Each row comes from the steps of one walk. Every step used is in the known rows, and no mark comes twice. Write the walk behind each row, first mark first.
Known rows:
fenus > pebat: [ 17   4  -6 -18 -19  15  -1  -3  -4   9   0   1  -5 -13 -14  19  22   5
   7  -1  24   7  23  -3   3 -19 -12]
relefe > lemigob > vimev > pebat: [  0  15  27 -17 -14   8  -8  11 -15  -3   7   3   7 -24  -8  13  25  -1
  20   0  25   2  15   7 -10 -26   2]
siti > nuza > fenus > pebat > vimev > lemigob > nire > relem: [ -4 -16 -10   6  12  -2  21 -16  -2   0  11  10  -7  -6 -11   8  10  12
  -2   0  14  10  22 -20   8 -13 -14]
siti > nuza > fenus > pebat > vimev > votid: [  9   9  -9   2   9  17  14  -5  -3 -12  -5  10  -7 -27  -5  19  32  10
  18   1  14  15  21 -33   0   7 -27]
nuza > fenus: [  9  -3   5 -10   3   4  -2  11   2   9   4  10  -5   1  -4  17  28   6
   8  -5  20  -1  17 -15 -10 -15 -20]
vimev > pebat > fenus: [  5  13  12 -26  -4   3  -6  11 -13   2  -2  11  -7 -14 -23  15  41  -5
  20   5  19   0  14  -3 -18  -3  -5]
siti > nuza: [ 13   0   2  -1  -6  18   6  10   1  -1   5   4  -1 -16  -8  24  35   7
   8   3  21   1  13 -13   0  -1 -17]
relem > nire > nuza > fenus: [ -7  -2  -4   4   2  -1   6  16  17  14  -2  17 -10   4   0  13  29  -2
   0  -1  24  -8  -3 -17 -21  -2 -18]
zaro > relem > vimev > pebat > fenus: [-12  26   5 -15  -6 -18  13   8 -15   1   1  -3 -15 -26 -22  13  33 -16
  18  17  11  -4  23  -2  -9  -3  -4]
vimev > pebat: [  6   1   8 -19  -6  15  -6   9  -9   4   5   2  -6 -20 -14  14  36  -8
  20  -7  24  -5  14  -1 -12  -6  -8]
relem > vimev > lemigob > nire > nuza: [-14  11   4  13  -9  10   9   3  21  12  15 -17  -7 -14  -4   6  13   7
 -10   2   9   7  -5 -10  -3  -4 -15]
relem > nire: [ 15  -2  -2  -5  -9   5  -1  19  14  16   2   1  -9  -5  -5  23  29  -4
  10   5  26  -7   3 -12 -25 -14 -11]
zaro > relem > vimev > lemigob > nire > nuza > fenus: [-32   6  -3  18   3 -14  22   7  16   5  19  -9 -15  -3  -1   5  10  -3
 -11   2   5  -1   8 -15   4  -4 -17]
lemigob > nire > relem > vimev > votid: [ -5  11   0   3  -2 -22   2  -3   6   7  11 -24 -15 -30  -9   9   8   4
   5   5   4   9  21  -9 -16  -7  -6]
relefe > lemigob: [ 14  12  13 -12 -19  11  -2  18   4   7   5  -1   4 -12  -9  25  18   6
   5   9  24   5  18 -10   0 -20  -7]
siti > nuza > nire > relem > zaro: [  7   1 -11   2  -9  -7  15   6  -2  -3   7  11 -11   9  -4  13  31 -11
   7   5  24  -8  18   3   6  -4  -7]
siti > nuza > fenus > pebat: [  8  -1  -6 -12  -3   5  10  -6 -11  -2   0  23  -2  -9  -7  19  33  14
   6  -2  21   3  24 -13   6  -8 -23]
relem > zaro: [ 21  14  -1 -10  -5   6   0  16   8  11  -3   0  -9   1  -5  23  33 -10
  15   2  21  -6   9  -5   0 -11 -15]
lemigob > relefe: [ 20   0   2 -10  -4  10  -5   7   5   9   6  -5  -1  -4  -7  31  32   5
  12 -12  17   3  10 -12 -18 -11  -7]
nuza > nire > relem: [  5 -11  -5  -4 -17  -1   1   5  -1   5  15  -1 -12   6 -12   8  15  -5
   0  -1  27   2  24   4  -6 -20  -2]
siti > nuza > nire: [  9  -6  -4   2 -17  19   6  11   3  -4  16   5  -6  -2  -6  16  39   2
   6   1  27  -1  13  -8  -5   0 -17]
nuza > fenus > pebat > vimev > lemigob: [ 11   1  -2  -5   2  24  10  -3   1   5   3   7  -4  -2  -6  14  14   8
   7  -1  20  12  15 -25   6 -23 -21]
nire > nuza > fenus > pebat > vimev > lemigob: [ -4   4  -5   6   0  30  16  -5   7   3  -2  11  -5  -3  -6   7  12   7
  -2  -4  20  15   5 -23  11  -9 -20]
lemigob > nire > nuza > fenus > pebat > vimev: [ -7  -6 -15   6   4  12   9 -11  15  16   0   3 -12 -11 -17   2  22   5
  -2 -10  19  12  15 -18  -2   2 -27]
zaro > votid: [ 17  11   8 -11  -2  -3  -6  10  11   8   3 -10  -9 -14 -13  24  25   7
   5   2  18   4  15 -26  -8  -8 -20]
fenus > pebat > vimev: [ 21   3  -9  -7 -10  28   4  -6   4  13  -4  -6  -6 -21 -18  18  20   2
  12   2  26  14  20 -13   2 -15 -18]
lemigob > vimev: [ 11   4  15  -5  -7  14  -9   7   0   5   6  -5  -1 -11  -5  16  23   7
  11  -3  22   6  11   2 -11 -29 -11]
zaro > relem > vimev > lemigob > relefe: [  1  16   0   4  -6  -5  17   7   5   2  17 -19  -5  -8   1  31  14  -4
   8   1   6   1  10 -15  -3 -17  -1]

Write each row's walk:
[ -1 -15  -9  -1   8  -4  11 -13   2  10  11   2 -10   1 -13   4   0   7
  -1  -3  15  11  24 -16   2 -26 -11] => nuza > fenus > pebat > vimev > lemigob > nire > relem
[ -3  -1 -10   9  -8  32  10  -7  19  10   7 -11 -10 -12 -15   7  10   5
  -6  -3  19  17   2 -16   6  -4 -15] => fenus > pebat > vimev > lemigob > nire > nuza
[ 18   1   7  -6  -4  17  -1  10   7   2  14  -4   2   4   1  32  23   8
   9 -10  14   5   2 -16 -13 -17  -2] => vimev > lemigob > relefe
[ 14   8  -3 -10  -2 -10   4   8  -1  10  -5   1 -11   2  -8  18  18 -10
  10   4  20  -5  18   3   6 -18  -3] => nire > relem > zaro
[ -1  11   7   0  -8  -3  12  -1  -2   8  11 -10  -3 -12  -4  11  -2   6
  -1  11  13   7  13  -6   2 -29  -2] => nire > relem > vimev > lemigob
[  2   4  18 -15  -4  14 -11   5 -14   0   7   1  -2 -20  -9   8  34  -4
  23 -11  23  -1  11   9 -16 -20  -5] => lemigob > vimev > pebat
[ 18   4  -3  -4 -10  36   8  -1   4   5   3  -7  -4 -12 -10  18  11   5
   8   4  23  17  12 -18   8 -22 -13] => fenus > pebat > vimev > lemigob
[ -3  13 -10   6   4  20  11  -5   8  -3 -10   4 -11 -22  -7   9  20   5
   8  -5  16  20  13 -28   0   8 -24] => nire > nuza > fenus > pebat > vimev > votid
[ -4   1 -11   9   1  19  19   2  16  11  -4  14  -9   2   0  10  16   1
   0   3  24   6  -5 -26  -6  -9 -18] => relem > nire > nuza > fenus > pebat > vimev > lemigob
[ -9   6  -1   8  -8  -8  14  10  12   7  24 -26 -14 -11  -6  16  10  -6
   0   8   7  -1  13 -11   1 -17 -10] => zaro > relem > vimev > lemigob > nire
[ -1  28  33 -25 -12  -4  -8  12 -19  -4   0  14   5 -18 -17  15  30   3
  19  12  20   7  16   5 -17 -24   6] => relefe > lemigob > vimev > pebat > fenus
[  0   4  -8   5   6  23  15 -10   9   3   1  11  -1   2  -3  17  18  11
   3 -15  15  16   1 -26   0  -6 -13] => nire > nuza > fenus > pebat > vimev > lemigob > relefe
[  4  11   5  -1  -3 -10  11  -6   0   7  13 -10   1  -8  -1  22   4   9
   3  -1   7   7   9  -8  -9 -26   5] => nire > relem > vimev > lemigob > relefe
[-29   9 -13  10  -6 -15  25  -8   6   6  14  -4 -15  -5  -6   4   6   0
 -12   1   6   4  17 -10  13  -9 -15] => zaro > relem > vimev > lemigob > nire > nuza > fenus > pebat
[-13  16   3 -16 -14 -23   7  -4 -17   4   8   7 -13 -12 -21  -3  26 -10
  12  12  18   0  23  10 -19  -9   2] => nuza > nire > relem > vimev > pebat > fenus
[ -9   6  -7   3  -6   8  11  -4  14  14   1   6  -4 -14 -16   6  14   9
  -6   1  21  14  18 -20   5  -4 -20] => relefe > lemigob > nire > nuza > fenus > pebat > vimev
[ 10   3 -10  -6 -12 -10   5   8   2   7   7   3 -15  16  -6  10  22 -16
   8   2  25  -7  19   7   1 -17  -4] => nuza > nire > relem > zaro
[  1   8   7   2  -8   4   3   5  15  14  19 -21  -6 -12  -4  13  15   7
   1   4   9   4   4 -12 -10 -17 -15] => relem > vimev > lemigob > nire
[-12  -8   0  17  12  21   9   8  24   9  11  -1  -9   2  -5   5  18   4
  -5  -7  15   8  -3 -28  -5   0 -24] => pebat > vimev > lemigob > nire > nuza > fenus
[-13  -5  -5  -2  -5   6   6  -4   8   6  11   9  -8   6  -6   4  15  11
 -11 -10  14   7   8 -11   4  -9 -15] => vimev > lemigob > nire > nuza > fenus > pebat
